Known rows, with every step that occurs:
daza/zofun: [ 0.54  0.10 -0.34 -0.58 -0.70  0.52  0.91 -0.03  0.12 -1.11 -0.64  0.49
  0.72 -0.35 -0.47 -0.42  0.74 -1.04 -1.14 -0.33  1.78 -0.49  1.07]
fugi/dena/supos: [-0.07 -0.41 -0.42  1.18  0.25 -0.80 -0.65  1.51 -1.62  1.48  1.09 -0.44
 -0.41 -0.64  0.09  2.12  0.94  0.82 -1.46 -1.19 -1.84  1.21 -1.05]
supos/zofun/fugi: [ 1.44 -2.49 -2.66 -1.25  0.02  0.03  0.20  0.36  0.46 -1.36  0.42  1.71
 -0.06  0.59  2.09  2.76  1.04  1.08  0.03  0.79  1.35  0.40 -2.12]
vekadig/delo/fugi/dena: [-2.07  0.54  0.63  0.93  0.64 -1.19 -1.25 -0.14  0.04  2.85  1.41  0.25
  0.28 -0.06  0.43 -1.31 -1.20 -0.82  0.77  0.04 -1.31 -0.76  0.93]
delo/fugi/dena/daza/zofun/supos: [-0.13  2.53  2.32 -1.89 -0.82 -0.81  2.12  0.45  0.05 -0.86  0.17 -2.07
 -0.27 -0.40 -1.25 -0.51 -1.26 -0.88  4.46  0.86 -0.39  0.89  0.49]
fugi/delo: [-0.58 -1.02 -0.83  1.18  0.96  0.15 -0.83 -0.43 -1.38 -0.61  2.06  0.18
  1.17 -0.11  0.34 -2.44  0.84 -0.95  0.24 -0.06  2.89 -1.10 -1.67]
fugi/delo/daza/zofun/supos: [ 1.43  1.60  1.02  0.19  0.12  1.77  1.75 -1.29 -0.83 -2.08 -1.61 -2.39
  0.96 -0.69 -2.51 -3.53  0.16 -0.66  1.46 -0.72  2.82 -1.15  0.94]
dena/supos/zofun/fugi: [ 2.14 -3.06 -2.02 -0.70  0.35 -0.13  0.56  1.17 -0.24 -0.62 -0.24  1.17
 -0.88  0.79  1.86  4.11  1.31  1.95 -1.27  1.02  0.40  1.14 -3.43]
supos/delo/daza/zofun/fugi: [ 1.73  0.47  0.09  0.60 -0.70  0.51  1.08 -0.46  2.17 -1.04 -1.75  0.71
 -0.92  0.08 -1.15  0.90 -0.61  0.61 -1.39  0.94 -0.08  0.50 -0.47]
zofun/supos: [ 0.45 -0.04 -1.49 -0.92 -0.66  0.99  0.00  1.00 -2.16 -1.01 -0.92 -0.69
  1.22 -0.11  1.43 -0.62  1.60  0.95 -0.26 -0.03  0.83 -0.31 -0.13]
daza/zofun/fugi/dena: [ 0.41  1.09  0.30  0.16 -1.56 -0.50  0.53  1.73  1.08 -0.73 -0.30 -0.20
 -0.82 -1.17 -0.29  2.43  0.07 -0.52  0.88  0.07  0.08  0.67  0.00]
delo/daza: [ 0.61  0.14 -1.42  0.92  0.14  1.06  0.50 -0.64 -1.76 -0.63  0.18  0.18
  0.86 -0.09  0.44 -1.42 -0.31  0.12 -3.14 -1.25  0.56 -0.56  1.33]
delo/daza/zofun/fugi/dena: [ 0.96  2.03  0.59  0.77 -1.21  0.32  1.53  0.67  0.76 -0.94 -1.02 -0.79
 -0.96 -1.27 -1.34  1.42 -1.12 -0.33 -0.22 -0.88 -0.43  0.74  1.48]
supos/zofun/fugi/delo: [ 1.01 -2.79 -1.78 -0.16  1.00 -0.11 -0.37 -0.51  0.59 -1.47  1.75  1.24
  0.10  0.46  0.89  0.75  1.07  0.22  2.07  1.03  3.27 -0.33 -3.69]
vekadig/delo/daza/zofun: [ 0.77  1.08  1.03  0.25  0.45  0.82  0.53 -2.03  0.83  0.24 -2.13 -0.64
  1.21  0.34 -1.87 -2.68 -0.83 -0.41 -2.61 -1.76  0.40 -1.58  3.86]
supos/delo/daza/zofun: [ 1.24  0.69  0.22  0.46  0.20  0.51  0.78 -1.78  1.66 -0.33 -1.08  0.52
  0.10  0.01 -2.43 -0.90 -0.11  0.07 -1.96 -0.39 -0.32  0.19  0.79]
vekadig/delo/daza/zofun/supos/pegi: [ 0.41  0.41  2.77 -1.24 -1.18  1.51  0.28 -1.07 -0.55 -0.42 -4.16 -1.99
  2.04 -0.11  0.66 -1.80  0.51  0.17 -0.24 -1.43  1.31 -1.09  1.74]
supos/delo/fugi/dena: [-1.58  0.05 -0.33  1.09  0.35 -1.52 -0.92  0.26  1.04  2.21  2.38  1.38
 -0.78 -0.28 -0.10  0.45 -0.52 -0.29  1.28  1.20 -1.93  0.95 -2.00]
delo/fugi: [-0.93 -0.52 -1.17  0.17 -0.05  0.20  0.60  0.48 -1.50  0.04  1.36  1.18
  0.21  0.15  2.10 -1.17 -0.64 -1.45 -0.83  1.54  1.47 -0.53 -0.68]
fugi/delo/vekadig: [-0.83 -1.58 -2.58  0.76  1.42 -0.27 -1.25 -1.05 -1.27  0.10  2.21 -0.65
  0.29 -0.15  1.52 -3.21 -0.49 -0.25  1.68  0.67  4.40 -0.72 -2.38]
zofun/supos/delo: [ 0.57 -0.62 -1.30 -0.53 -0.23  0.24 -0.76  0.40 -0.22  0.02 -0.73  0.25
  0.80  0.44  0.55 -0.20  1.92  1.94  0.22  0.57 -0.81  0.38 -1.67]
vekadig/delo/daza/zofun/fugi/dena: [ 0.63  2.11  1.60  0.83 -0.45 -0.18  0.17 -0.28  1.60  0.54 -1.81 -1.09
 -0.39 -0.52 -1.66  0.24 -1.53  0.16 -0.47 -1.43 -1.11 -0.34  2.94]
dena/daza: [ 0.14 -0.39 -0.63 -0.90  0.38 -0.56 -0.07 -0.21 -1.10 -1.09  1.73  0.13
  0.93  0.60  1.22 -0.93 -0.31  0.00 -0.67 -0.44  0.69  0.26 -0.39]
dena/vekadig/delo/daza/zofun: [-0.90  1.13  1.88 -0.52  0.30  2.15  0.51 -1.72  0.36 -0.38 -2.32  0.33
  0.28  1.03 -1.34 -1.56 -0.90 -1.43 -2.81 -1.13 -1.37 -2.10  6.23]
supos/delo: [-0.10 -1.28 -1.50  0.36  0.41 -0.43 -1.32 -0.38  0.54  0.74  0.86  1.72
  0.49  0.47  0.43 -0.02  1.12  0.84 -1.38  0.39 -0.59  0.24 -1.72]

Rows:
[ 2.45 -0.03  0.58  0.87 -0.40  0.33  1.40  0.37  1.23 -0.32 -2.40  0.03
 -1.74  0.13 -1.35  2.26 -0.54  1.29 -2.64  1.12 -1.12  1.16 -1.76]
dena/supos/delo/daza/zofun/fugi
[-1.55  2.13  2.55  0.04  0.22  1.25 -0.04 -1.19  0.91  0.83 -1.50 -0.29
 -0.24  0.09 -2.64 -0.62 -1.07 -1.43 -1.01 -2.19 -3.15 -1.31  6.41]
fugi/dena/vekadig/delo/daza/zofun
[ 0.56 -0.35  0.31  0.53 -0.49  0.26  0.70  0.50  0.60 -2.08  0.08 -0.20
 -0.21 -0.37 -0.18 -0.39  0.28 -1.65  1.28  1.24  3.82 -0.79 -1.97]
daza/zofun/fugi/delo
[ 0.03  0.17 -0.41  0.89  1.04  0.71 -0.73 -1.67 -0.85  0.88 -0.74 -0.03
  1.48  0.59  0.04 -2.57 -0.60  0.50 -3.33 -1.87 -0.21 -1.46  2.93]
vekadig/delo/daza
[ 1.03 -1.86 -1.30 -0.17  1.11 -1.02 -0.28  0.09 -0.09  1.24  1.38  0.30
 -0.26 -0.03 -0.61  3.23  1.39  1.55 -0.07 -1.60 -1.75  1.57 -1.76]
fugi/dena/supos/zofun
[-1.22  1.83  3.22 -0.86  0.48 -1.99  0.41 -1.15  1.70  1.31  0.98 -0.82
  0.04  0.37 -1.76 -1.78 -2.38 -1.58  2.49  0.04 -0.87 -0.30  1.85]
vekadig/delo/fugi/dena/daza/zofun
[ 0.04 -0.83 -0.29  1.36  0.76 -1.62 -1.54  0.90  0.31  2.56  1.00  0.29
 -0.84 -0.11 -0.80  2.45  1.19  1.78 -1.05 -0.57 -3.56  1.86 -2.77]
fugi/dena/supos/delo
[ 1.79 -2.95 -1.96 -0.74  1.18 -0.07  0.29 -0.36 -0.76  0.15  0.38  1.06
  0.24  0.83  0.65  2.25  1.72  1.40 -1.75 -0.53  0.11  0.80 -2.06]
dena/supos/zofun
[ 0.78  0.43  0.71 -1.49 -0.24 -0.38  1.31 -0.68  0.32 -1.79  0.45 -0.17
  0.69  0.30 -0.63 -0.84 -0.27 -0.78  0.04 -0.28  1.35  0.21  0.88]
dena/daza/zofun
[ 0.06 -1.28 -1.16  1.26  0.17  0.04 -0.66  0.86 -0.92 -1.27  1.35  0.24
 -0.09 -0.07  1.52 -0.56  0.30 -0.66  0.62  1.36  3.16 -0.67 -3.09]
zofun/fugi/delo
[ 0.30  0.74  0.73 -1.12 -0.76  0.30  1.38  0.15  1.07 -0.19 -1.51  0.32
 -0.19  0.18 -0.91 -0.73  0.23 -0.21  2.09  2.73  0.19  0.06 -1.10]
daza/zofun/supos/delo/fugi
[-1.47  0.07  0.50  0.12  0.76  1.97 -0.82 -1.26 -1.26  0.34 -1.01  0.87
  0.46  1.29  0.49 -1.79 -0.54 -0.61 -3.35 -1.09 -2.07 -2.08  5.05]
dena/vekadig/delo/daza
[-0.37 -1.69 -3.06  0.09  0.89 -0.79 -1.69 -0.92  0.45  1.33  1.12  0.84
 -0.35  0.53  1.68 -0.82 -0.18  1.76  0.08  1.03  0.94  0.57 -2.42]
supos/delo/vekadig
[ 0.64 -0.42 -0.12 -0.86  0.36 -1.03  0.63 -0.77  0.58 -2.10  1.08 -1.71
 -1.15  0.18  0.51 -1.73 -2.14 -0.48  4.08  2.12  4.89  0.08 -2.95]
dena/daza/zofun/fugi/delo/vekadig
[ 0.17  1.49  1.40 -0.90 -0.16 -1.39  0.75 -0.23  1.04 -0.72  1.30 -0.98
  0.23 -0.61 -1.85  0.13 -0.48 -0.70  1.64 -1.37 -0.50  0.97  1.02]
fugi/dena/daza/zofun
[ 0.33 -0.78 -1.31  0.24  0.00 -0.02  0.26 -0.05  0.42 -1.35  0.33 -0.93
 -1.12 -0.42  0.81 -1.33 -1.19 -0.77  2.78  2.12  5.33 -0.53 -2.49]
daza/zofun/fugi/delo/vekadig
[-1.72  0.51 -0.53  0.83 -0.10 -0.70 -0.11  0.88 -0.79  1.14  2.17  0.60
 -0.32 -0.79  0.84 -0.17 -0.80 -1.20  0.87  0.50 -0.33  0.14 -0.33]
delo/fugi/dena
[-0.66  1.37  2.30 -0.72  0.29 -2.21  0.77 -0.83  2.59  0.80  2.02  0.27
 -1.03  0.05 -2.24 -0.14 -1.74 -1.01  3.14  1.40 -1.64  1.53 -1.26]
supos/delo/fugi/dena/daza/zofun
[-1.52 -0.65 -0.15  0.23  0.73 -0.22 -0.63 -0.47 -0.55  1.60  0.45  0.99
  0.75  0.81  1.63 -2.33 -1.00 -1.01 -1.11  1.08  0.55 -1.66  0.87]
vekadig/delo/fugi
[ 0.69  2.23  1.77 -1.97 -0.80 -0.68  1.23  0.44  0.07 -1.23 -0.46 -2.37
  0.45 -0.58 -1.83  0.10  0.27  0.25  3.45 -1.09 -0.71  1.04  0.96]
fugi/dena/daza/zofun/supos
[-2.13  1.15  1.22  0.72  0.77  1.11 -1.40 -0.83 -0.57  1.53 -0.12  0.14
 -0.01  0.54 -0.64 -0.70 -0.81 -0.42 -1.68 -2.09 -3.82 -1.25  5.19]
fugi/dena/vekadig/delo/daza
[ 0.76 -1.44 -2.02 -0.59  0.05 -0.94 -0.38  0.77  1.07 -0.18  1.37  1.04
 -0.61 -0.18  0.87  3.71  0.84  1.01  1.63 -0.27 -0.54  1.27 -1.85]
supos/zofun/fugi/dena
[-1.23  0.99  1.12 -0.68 -1.62  0.94  0.59  2.17  0.64 -1.22 -0.64  0.81
 -1.81 -0.49  0.14  3.31  0.13 -1.56  1.00  0.84 -1.55  0.10  2.06]
daza/zofun/fugi/dena/vekadig
[-2.10 -1.03  0.27 -0.58  0.47  1.26 -1.63 -0.22 -0.81  0.75 -0.40  1.46
  0.59  1.53  1.60 -0.66  0.53 -0.62 -2.29 -0.29 -1.51 -1.98  3.63]
dena/vekadig/delo
[ 1.03 -0.05 -0.55 -0.49 -1.48  0.49  1.09  1.45  0.47 -1.84 -1.27  0.42
 -0.41 -0.26  0.82  1.41  0.27 -0.67 -0.66  1.12  1.95 -0.05 -0.30]
daza/zofun/fugi
[ 1.01  0.38  0.23 -1.20 -0.84  0.36  0.47  0.05  1.22 -0.71 -2.01 -0.20
  0.54  0.13 -1.45 -0.15  1.73  1.01  0.89  0.66 -0.17  0.25 -0.54]
daza/zofun/supos/delo
[-2.78  0.17  1.03 -0.02  0.43  0.31 -2.23  0.17 -0.31  1.75  0.55  0.72
  0.11  0.66  0.37  0.33  0.36 -0.62 -0.66 -1.13 -3.46 -1.24  3.79]
fugi/dena/vekadig/delo
[-1.00  0.75  0.15  0.09 -0.11 -0.75 -0.48  0.85  0.13  1.80  0.68 -0.01
 -0.42 -0.27 -0.13  0.23  0.25  0.78  3.05  1.46 -2.35  1.11 -2.06]
zofun/supos/delo/fugi/dena
[ 0.74  1.00  0.77  1.26  0.66  1.06  1.25 -1.80 -0.19 -1.59  0.12 -0.76
  0.77 -0.61 -2.60 -3.34 -0.42 -1.76 -0.29 -0.96  3.21 -1.24  0.97]
fugi/delo/daza/zofun
[ 1.11  0.43 -1.09  0.09  0.05  0.93  0.00 -0.64 -0.51 -0.23 -1.37 -0.38
  0.69  0.17 -0.40 -1.02  0.72  2.21 -0.76 -0.28 -1.38  0.29 -0.11]
zofun/supos/delo/daza
[ 0.78  0.21  0.08  2.18  0.93 -0.83 -0.71 -0.11  0.06  2.26  0.59 -0.30
 -0.88 -0.28 -1.84  1.38  0.01  1.95 -2.12 -1.43 -3.97  1.85 -1.23]
fugi/dena/supos/delo/daza
[ 1.27  1.73  1.30 -0.86 -0.15  1.58  1.01 -1.43 -0.10 -0.32 -3.83 -1.92
  1.48  0.15 -1.73 -2.60 -0.14  0.54 -0.98 -1.42  0.10 -1.47  3.99]
vekadig/delo/daza/zofun/supos
[-3.18  0.41  0.53  0.10 -0.21  0.58 -0.06  1.37 -1.27  0.61  1.94  1.45
 -1.22 -0.01  1.21  0.79 -0.77 -2.17  0.79  1.37 -2.02 -0.39  1.77]
delo/fugi/dena/vekadig
[ 0.25 -1.01 -2.76 -0.92  0.18 -0.26 -1.37 -0.09 -0.37  0.74 -0.56 -0.70
 -0.10  0.40  1.60 -0.87  0.50  2.85  1.83  1.39  0.70  0.70 -2.43]
zofun/supos/delo/vekadig
[-0.84 -1.88  1.10  0.84 -0.77 -0.84 -1.37  1.83 -2.09  1.39  0.59 -0.47
  0.14 -0.86  2.57  2.82  1.48  0.42 -0.93 -1.18 -0.63  1.44 -3.37]
fugi/dena/supos/pegi
[-0.30  0.09 -1.11  0.76 -0.89 -0.67 -0.76  2.07 -0.55  0.07  0.95  0.26
 -0.65 -0.71  1.64  2.39  0.21  0.39  0.19  0.01 -0.56  0.77 -1.06]
zofun/fugi/dena
[-0.30 -1.95  1.03  0.77 -1.62 -0.77 -1.13  3.22 -1.79  0.56 -0.11 -0.38
 -0.90 -0.80  3.88  4.59  1.12  0.85 -0.28  0.19 -0.37  1.78 -4.75]
zofun/fugi/dena/supos/pegi
